Every row comes from one small tree of marks. Brackets hold a mark, then the marks that hang from it, in the order of their numbers. Every link used is in the known rows. Which tree was each row made from?
Known rows:
(k_125 k_391 (k_629 k_439) (k_701 (k_992 k_850))): [ 7.45 -2.25  4.86 -0.17  1.95  1.84  0.62  3.34 -3.31 -4.67 -0.85 -1.10
  0.57 -6.44  2.39 -5.91 -2.06  1.31  2.27  3.92 -3.80 -2.87]
(k_629 (k_125 (k_701 k_992)) k_439): [ 6.63 -2.31  4.07  0.94  1.35  1.29  1.31  3.42 -2.56 -4.18 -0.70  0.39
  0.48 -5.42  2.49 -5.13 -1.98  0.51  1.11  5.53 -6.01 -2.19]
(k_850 (k_592 k_188)): [ 2.15 -0.98  0.37 -0.12 -3.10  1.79 -1.34  1.31 -3.39 -3.26 -1.00 -3.38
 -1.51 -4.13  1.05  1.26 -1.31 -0.23  2.30  2.67 -3.78 -1.58]
(k_850 k_592): [ 3.06 -0.90  1.68  0.20 -1.44  2.10 -1.03  1.72 -1.79 -3.44 -1.26 -2.39
 -1.18 -4.45  1.51 -0.36 -1.27  0.04  1.71  2.28 -3.52 -1.20]
(k_701 k_992): [ 4.38 -0.90  1.81  1.14  0.40  1.74 -1.68  2.38 -1.09 -4.58 -1.25 -1.52
 -1.46 -4.75  2.12 -1.43 -1.11 -0.36  0.31  3.85 -3.05 -1.17]
(k_188 k_284 k_592): [ 1.64  0.02  0.45  1.08 -0.92  3.95 -2.85  1.86 -3.86 -3.36 -1.14 -2.42
 -1.27 -6.27  0.21  2.15 -1.15 -0.06  1.57  2.05 -3.57 -1.16]
(k_592 (k_188 k_284)): [ 1.56  0.01 -1.39  0.38 -2.87  2.80 -2.54  1.65 -4.04 -3.09 -1.07 -2.05
 -1.32 -5.00  1.07  2.08 -1.32 -0.04  1.40  3.66 -3.87 -1.07]
(k_321 (k_992 (k_850 (k_592 k_188)))): [ 2.87 -0.58  0.11 -0.58 -4.11  1.50  5.74  2.47 -4.77 -2.98 -1.00 -4.66
 -2.05 -3.43  1.49  2.67 -0.75 -0.21  2.98 -0.55 -2.59 -1.55]
(k_701 (k_125 (k_391 k_757) (k_629 k_439)) (k_992 k_850)): [ 7.57 -2.05  4.84 -1.44  1.63  2.83 -0.07  3.10 -3.52 -3.99 -1.56  0.53
  0.47 -6.09  1.86 -5.48 -1.74  2.21  1.89  1.18 -4.17 -3.11]
(k_701 (k_125 k_629) k_992): [ 5.93 -2.08  3.18  0.46  1.13  2.28 -3.09  2.67 -1.85 -5.57 -0.81  1.16
 -0.99 -4.63  1.88 -2.52 -1.64  0.24  0.52  2.49 -4.78 -1.63]
(k_447 k_850): [ 3.25 -1.02  1.79  0.61 -0.43  2.28 -1.02  2.03 -0.51 -3.82 -0.83 -2.40
 -0.92 -4.37  0.65 -2.21 -1.56  0.26  1.15  2.12 -3.88 -1.66]
(k_992 k_850): [ 3.72 -0.20  1.32 -0.08 -1.01  2.69  1.50  2.32 -1.71 -3.18 -1.32 -2.07
 -1.51 -5.88  2.23 -0.51 -0.81  0.93  1.04  2.00 -2.41 -0.57]
(k_391 (k_125 k_629 k_701)): [ 4.94 -0.12  3.66  0.33  2.90  2.69 -2.61  3.01 -1.18 -3.50 -0.03  1.05
  0.22 -6.86  3.02 -4.54 -3.06  1.87  2.43  1.96 -3.85 -1.07]
(k_125 (k_391 k_757) (k_629 k_439) (k_701 (k_992 k_850))): [ 7.51 -1.70  5.39 -0.62  2.60  2.18  0.05  3.44 -3.26 -3.49 -1.46 -0.94
  0.93 -7.16  2.11 -6.94 -2.39  2.62  2.84  2.98 -3.36 -3.40]
(k_992 (k_850 (k_592 (k_188 k_284)))): [ 1.72 -0.71 -1.04 -0.66 -4.69  2.41 -0.02  1.38 -5.25 -2.95 -0.88 -4.95
 -1.90 -4.86  0.66  2.94 -0.67  0.35  2.62  2.81 -2.74 -1.37]
(k_629 (k_125 (k_391 k_757) k_701) k_439): [ 6.88 -1.36  5.10 -0.65  2.44  2.48  1.24  3.46 -2.43 -1.47 -1.70  1.76
  2.10 -6.95  2.35 -7.03 -2.92  3.19  2.34  2.67 -5.55 -2.80]
(k_447 k_757 (k_850 (k_592 (k_188 k_284)))): [ 0.77 -0.90 -0.45  0.91 -4.73  1.68 -2.86  1.03 -3.87 -2.46 -1.75 -4.68
 -1.31 -2.70 -1.71 -0.40 -1.78 -0.41  3.33  4.47 -4.79 -1.59]
(k_188 k_592): [ 2.67 -0.24  2.17  1.02  0.30  3.36 -1.41  1.98 -2.23 -3.48 -1.19 -1.95
 -1.33 -6.19  0.89  0.46 -1.28  0.03  1.45  1.04 -3.50 -1.16]
(k_447 (k_850 k_592)): [ 2.86 -1.66  1.89  0.24 -1.75  1.87 -1.15  1.57 -1.42 -3.88 -0.69 -4.06
 -1.02 -3.61  0.05 -1.43 -1.46  0.02  2.12  1.90 -3.90 -2.12]
(k_629 k_125): [ 4.51 -1.12  2.42  0.11  0.19  2.53  0.42  2.68 -1.30 -3.02 -1.27  0.44
 -0.02 -5.35  2.28 -2.25 -1.76  0.97  0.84  2.99 -4.67 -0.83]
(k_125 k_391 k_701): [ 5.35 -0.55  3.11  0.37  1.75  2.28 -1.81  2.72 -1.18 -2.29 -1.41  0.48
  0.18 -6.48  2.28 -3.43 -2.47  2.38  1.61  2.06 -3.24 -1.66]
(k_391 (k_125 k_629 k_701) k_757): [ 4.99  0.50  4.22 -0.14  3.67  3.10 -3.28  3.11 -1.14 -2.22 -0.68  1.17
  0.60 -7.66  2.67 -5.72 -3.43  3.35  3.08  0.92 -3.39 -1.66]
(k_125 (k_391 k_757) k_701): [ 5.43  0.02  3.65 -0.09  2.44  2.62 -2.37  2.81 -1.15 -1.12 -1.99  0.67
  0.52 -7.22  1.98 -4.47 -2.79  3.70  2.20  1.01 -2.82 -2.20]

Write each row's tree:
[ 5.81 -0.10  4.23 -0.23  3.18  2.48 -2.22  3.29 -2.09 -2.99 -0.50 -0.77
 -0.09 -7.66  2.61 -5.41 -2.80  3.23  3.07  1.61 -2.23 -1.96] -> (k_391 (k_125 k_629 (k_701 (k_992 k_850))) k_757)
[ 6.20 -0.93  4.29 -0.51  2.35  2.54 -0.93  3.21 -1.62 -0.95 -1.77  1.47
  1.36 -7.15  2.05 -5.16 -3.04  4.03  2.25  1.69 -4.07 -2.17] -> (k_629 (k_125 (k_391 k_757) k_701))
[ 6.85 -2.01  4.00  0.28  1.98  1.53 -1.07  3.25 -1.91 -2.93 -1.14  0.55
  0.72 -6.01  2.25 -4.40 -2.51  2.26  1.44  3.72 -4.11 -2.12] -> (k_629 (k_125 k_391 (k_701 k_992)))
[ 5.57 -1.43  3.99  0.79  1.65  2.29 -0.20  3.05 -2.08 -4.59 -0.66  0.52
  0.24 -5.91  2.46 -4.95 -2.33  0.47  1.76  4.02 -5.58 -1.86] -> (k_125 (k_629 k_439) k_701)
[ 5.87 -2.87  2.74 -1.54 -1.70  1.91 -1.61  2.06 -4.94 -4.53 -0.79 -2.11
 -0.80 -4.66  0.99 -0.99 -1.50  1.19  2.62  1.36 -3.57 -2.86] -> (k_701 (k_125 k_391 k_629) (k_992 (k_850 (k_592 k_188))))
[ 4.80 -2.31  2.27  0.25 -1.46  1.05 -1.34  2.32 -4.36 -4.88 -0.23 -3.97
 -1.53 -5.21  1.24 -0.97 -1.72  0.65  2.95  4.16 -3.19 -2.32] -> (k_125 k_629 (k_701 (k_992 (k_850 (k_592 k_188)))))
[ 2.11 -0.36 -1.16 -0.52 -4.98  1.94  4.70  2.38 -5.96 -2.87 -0.90 -4.97
 -1.96 -3.48  1.00  3.89 -0.63 -0.22  3.07  0.08 -2.66 -1.55] -> (k_321 (k_992 (k_850 (k_592 (k_188 k_284)))))
[ 6.05 -1.66  4.03 -0.80  1.02  2.68  2.30  3.00 -2.31 -2.81 -1.56  1.13
  1.67 -5.66  2.59 -5.27 -2.02  1.03  1.38  3.16 -5.69 -1.98] -> (k_629 (k_125 k_391) k_439)
[ 4.92 -0.03  3.35 -0.26  1.53  1.83 -1.77  2.75 -2.49 -2.09 -0.63 -2.38
 -0.66 -6.96  2.12 -3.73 -2.33  3.19  3.36  1.34 -1.78 -2.12] -> (k_391 (k_125 (k_701 (k_992 (k_850 k_592)))) k_757)
[ 7.51 -2.61  4.39 -1.06  1.01  2.51  0.44  3.02 -3.55 -5.04 -1.05  0.38
  0.18 -5.45  2.12 -4.54 -1.43  1.00  1.36  2.07 -4.54 -2.63] -> (k_701 (k_125 k_391 (k_629 k_439)) (k_992 k_850))
[ 7.56 -1.95  5.24 -0.23  2.72  1.81  0.53  3.57 -2.71 -2.40 -1.59  0.95
  1.77 -6.53  2.25 -7.24 -2.69  2.62  2.08  3.83 -5.17 -3.22] -> (k_629 (k_125 (k_391 k_757) (k_701 k_992)) k_439)
[ 7.12 -2.78  4.93 -0.51  0.85  1.52  0.53  2.97 -4.03 -4.66 -0.72 -2.46
  0.48 -5.82  1.90 -5.20 -1.98  1.10  3.04  3.85 -3.80 -3.19] -> (k_125 k_391 (k_629 k_439) (k_701 (k_992 (k_850 k_592))))
[ 6.36 -0.45  4.86 -0.31  3.30  2.41 -0.54  3.49 -2.75 -3.41 -0.47 -0.53
  0.48 -7.49  2.83 -6.93 -2.70  2.53  3.15  2.45 -3.41 -2.45] -> (k_391 (k_125 (k_629 k_439) (k_701 (k_992 k_850))) k_757)
[ 4.70 -0.28  3.72 -0.29  2.22  3.15 -0.40  2.83 -1.70 -4.20 -0.33  0.74
  0.67 -6.03  3.20 -5.23 -2.39  0.17  2.05  2.40 -4.83 -1.24] -> (k_391 (k_125 (k_629 k_439)))
[ 5.54  0.19  4.90 -0.25  3.77  3.02 -1.55  3.30 -1.84 -2.62 -0.61  1.41
  1.16 -7.51  2.88 -7.25 -3.33  2.66  3.14  1.67 -4.57 -2.11] -> (k_391 (k_125 (k_629 k_439) k_701) k_757)
[ 5.13  0.52  3.53  0.57  3.35  2.13 -3.37  3.04 -1.11 -2.22 -0.80  0.12
 -0.19 -7.12  2.62 -4.91 -2.82  2.97  2.29  1.84 -2.55 -1.84] -> (k_391 (k_125 (k_701 k_992)) k_757)
[ 6.46 -2.42  3.84  0.36  1.20  2.21 -1.38  2.86 -2.53 -5.98 -0.76  1.36
 -0.39 -4.45  2.08 -4.02 -1.53 -0.43  0.60  3.34 -5.97 -2.10] -> (k_701 (k_125 (k_629 k_439)) k_992)
[ 5.97 -1.19  4.15  0.02  2.33  2.58 -2.44  2.92 -1.52 -3.29 -1.09  0.82
  0.68 -6.60  2.24 -4.55 -2.89  2.21  2.15  2.21 -3.75 -1.96] -> (k_125 k_391 k_629 k_701)
[ 7.69 -1.96  5.08 -0.74  1.93  1.87  2.22  3.63 -3.40 -2.26 -1.53 -0.14
  1.39 -6.93  2.24 -6.74 -2.27  3.06  2.35  3.48 -4.39 -3.13] -> (k_629 (k_125 (k_391 k_757) (k_701 (k_992 k_850))) k_439)
